Each row was made from one small tree. Brackets hold a mark, then the marks that hang from it, in alphabetical order. Every link used is in the known rows. Write each row's tree.
In the rows, 128 means zero.
Known rows
[zezed raviv]: [120 121 131 128 119 145 115  90 114 131 130 139 140 162 145 120  96 125
 156]
[laner [fetok raviv] [kiras [mebus debafev fenu]]]: [ 75  83 141  98 144  83 141 231 133  31 121 194 109  92  86 141 120 127
  51]
[rada [zezed raviv]]: [130 115 128 149 123 142 112  71 105 129 126 146 139 179 130 132  94 128
 172]
[fetok raviv]: [118 147 126 121 111 109 128 135 112 103 134 159 135 138 135 145 109 150
 108]
[fenu mebus]: [144 118 110 106 132 121 130 165 149 147 125 106 131  99 125 132 132 131
 120]
[fenu [mebus debafev]]: [154 123 113 109 138 121 130 189 167 146 127  94 140  71 114 133 146 134
 116]
[kiras [fetok [raviv [rorub fenu]]]]: [ 91 124 100 116 118 100 138 168 144 121 136 158 125 135 118 136 130 145
  88]
[kiras fetok]: [104  96 133 130 135 116 128 137 146 116 118 145 113 133 120 120 136 134
  99]
[laner [fetok [kiras [mebus debafev]]]]: [ 93  91 142 106 160 120 124 183 131  78 111 174 104 113  94 116 135 123
  77]
[fetok kiras]: [116 117 130 105 155 120 118 150 112 108 118 141 112 124 112 119 127 124
 101]
[rorub [fenu mebus]]: [144 128  83  94 135 103 141 197 164 171 144  89 143  92 114 136 140 116
 116]
[laner [fetok kiras]]: [ 91  93 132 116 162 121 121 154 126  96 106 171 100 132 106 119 125 121
  81]
[zezed [raviv [rorub fenu]]]: [113 142  86 115 111 139 129 127 128 163 151 125 151 155 135 125 108 120
 161]
[raviv [rorub [fenu [mebus debafev]]]]: [129 156  56 100 121 117 148 211 167 182 155  92 149  88 109 138 154 124
 129]
[kiras [fetok [raviv rorub]] [mebus debafev fenu]]: [ 88 121 123  93  98  80 153 247 165  74 154 161 135  81  96 138 143 143
  86]
[kiras [fetok raviv] [mebus debafev]]: [100 104 153 102 120 102 136 202 144  63 131 174 125 101  98 126 142 153
  76]
[kiras [mebus debafev]]: [132 123 149 106 124 127 136 188 138  93 137 135 135  89 101 122 149 132
 119]
[kiras [fetok raviv] [mebus debafev fenu]]: [ 95 107 143  96 106  78 148 236 162  61 145 163 132  82  98 136 138 142
  80]
[laner [kiras [fetok [raviv rorub]] mebus]]: [ 81  85 133  99 138  99 137 194 117  58 120 181 103 121  95 128 129 138
  66]
[rorub fenu]: [133 136  96 108 132 108 140 171 149 157 145 104 141 112 116 133 137 115
 122]
[raviv rorub]: [113 154  86 123 112 134 139 151 133 153 144 125 135 128 124 132 138 131
 139]
[rada [zezed [raviv rorub]]]: [123 128 107 147 115 145 117  83 107 141 134 145 142 179 127 134  99 129
 178]

Which tree is each row?
[ 74 113 119  97 138 111 130 188 113  73 123 201 108 133 101 129 120 138
  70] -> [laner [fetok [kiras mebus] [raviv rorub]]]
[ 86 103 140  94 100  78 148 213 145  63 145 175 123 109 108 135 124 139
  85] -> [kiras [fetok raviv] [mebus fenu]]
[ 98 150 114  79 124 105 131 216 107  75 142 176 128 106  96 135 129 150
  82] -> [fetok [kiras [mebus debafev]] [raviv rorub]]
[ 90  84 135 117 151  98 128 161 121  73 109 169 103 130 109 131 120 136
  66] -> [laner [kiras [fetok raviv]]]
[118 139  79 107 111 137 129 140 135 169 150 118 153 145 134 127 109 121
 158] -> [zezed [raviv [rorub [fenu mebus]]]]
[125 154  55  99 118 117 148 199 159 182 155  98 145 102 113 137 147 122
 131] -> [raviv [rorub [fenu mebus]]]
[ 92  80 149 101 148  96 133 203 127  48 115 174 108 102  90 127 135 139
  59] -> [laner [kiras [fetok raviv] [mebus debafev]]]
[ 91  67 148 104 151 107 133 183 123  62 112 167  98 117  94 117 135 126
  72] -> [laner [kiras fetok mebus]]
[ 77  88 127  94 128  82 146 218 129  56 131 173 108 108  96 134 125 130
  69] -> [laner [kiras [fetok [raviv rorub]] [mebus fenu]]]
[100 154  98  69 126  95 137 237 118  90 150 164 134  98  91 138 133 144
  79] -> [fetok [kiras [mebus debafev]] [raviv [rorub fenu]]]
[130 127  90 133 119 136 121 110 121 157 139 129 148 163 122 137 103 126
 173] -> [rada [zezed [raviv [rorub [fenu mebus]]]]]
[101 123  95 109 122  97 138 192 161 127 135 144 131 111 112 138 138 148
  84] -> [kiras [fetok [raviv [rorub [fenu [mebus debafev]]]]]]
[109 113 136  84 138 102 131 199 119  83 134 147 116 103 101 121 129 118
 100] -> [fetok [kiras [mebus fenu]]]
[ 98 131 134  76 121  83 132 207 104  58 140 178 123 112 107 138 109 139
  80] -> [fetok [kiras [mebus fenu]] raviv]
[103 154  77  77 130  94 132 208 118 121 143 152 131 116 108 143 120 142
  83] -> [fetok kiras [raviv [rorub [fenu mebus]]]]
[ 87 129  97 118 125 111 137 169 135 114 132 174 124 135 116 141 120 135
  89] -> [laner [fetok [raviv [rorub fenu]]]]
[ 95 153 107  73 114  87 139 239 119  74 152 168 133  93  97 142 126 143
  86] -> [fetok [kiras [mebus debafev fenu]] [raviv rorub]]
[ 89  88 141 106 157 121 124 172 122  79 111 180 100 127  99 116 129 122
  78] -> [laner [fetok [kiras mebus]]]
[ 87  70 142  99 142  89 142 206 135  60 122 159 103 103  94 124 132 119
  75] -> [laner [kiras fetok [mebus fenu]]]
[ 94 119 122  93 114  99 145 229 155  86 144 165 131  96  91 130 150 149
  79] -> [kiras [fetok [raviv [rorub fenu]]] [mebus debafev]]
[ 76  83 133 118 158 101 127 166 114  57 104 197  99 134 105 138 109 132
  54] -> [laner [fetok raviv] kiras]
[ 94  89 141  99 111  91 148 207 156  81 141 153 118 103 104 122 138 123
  98] -> [kiras fetok [mebus fenu]]
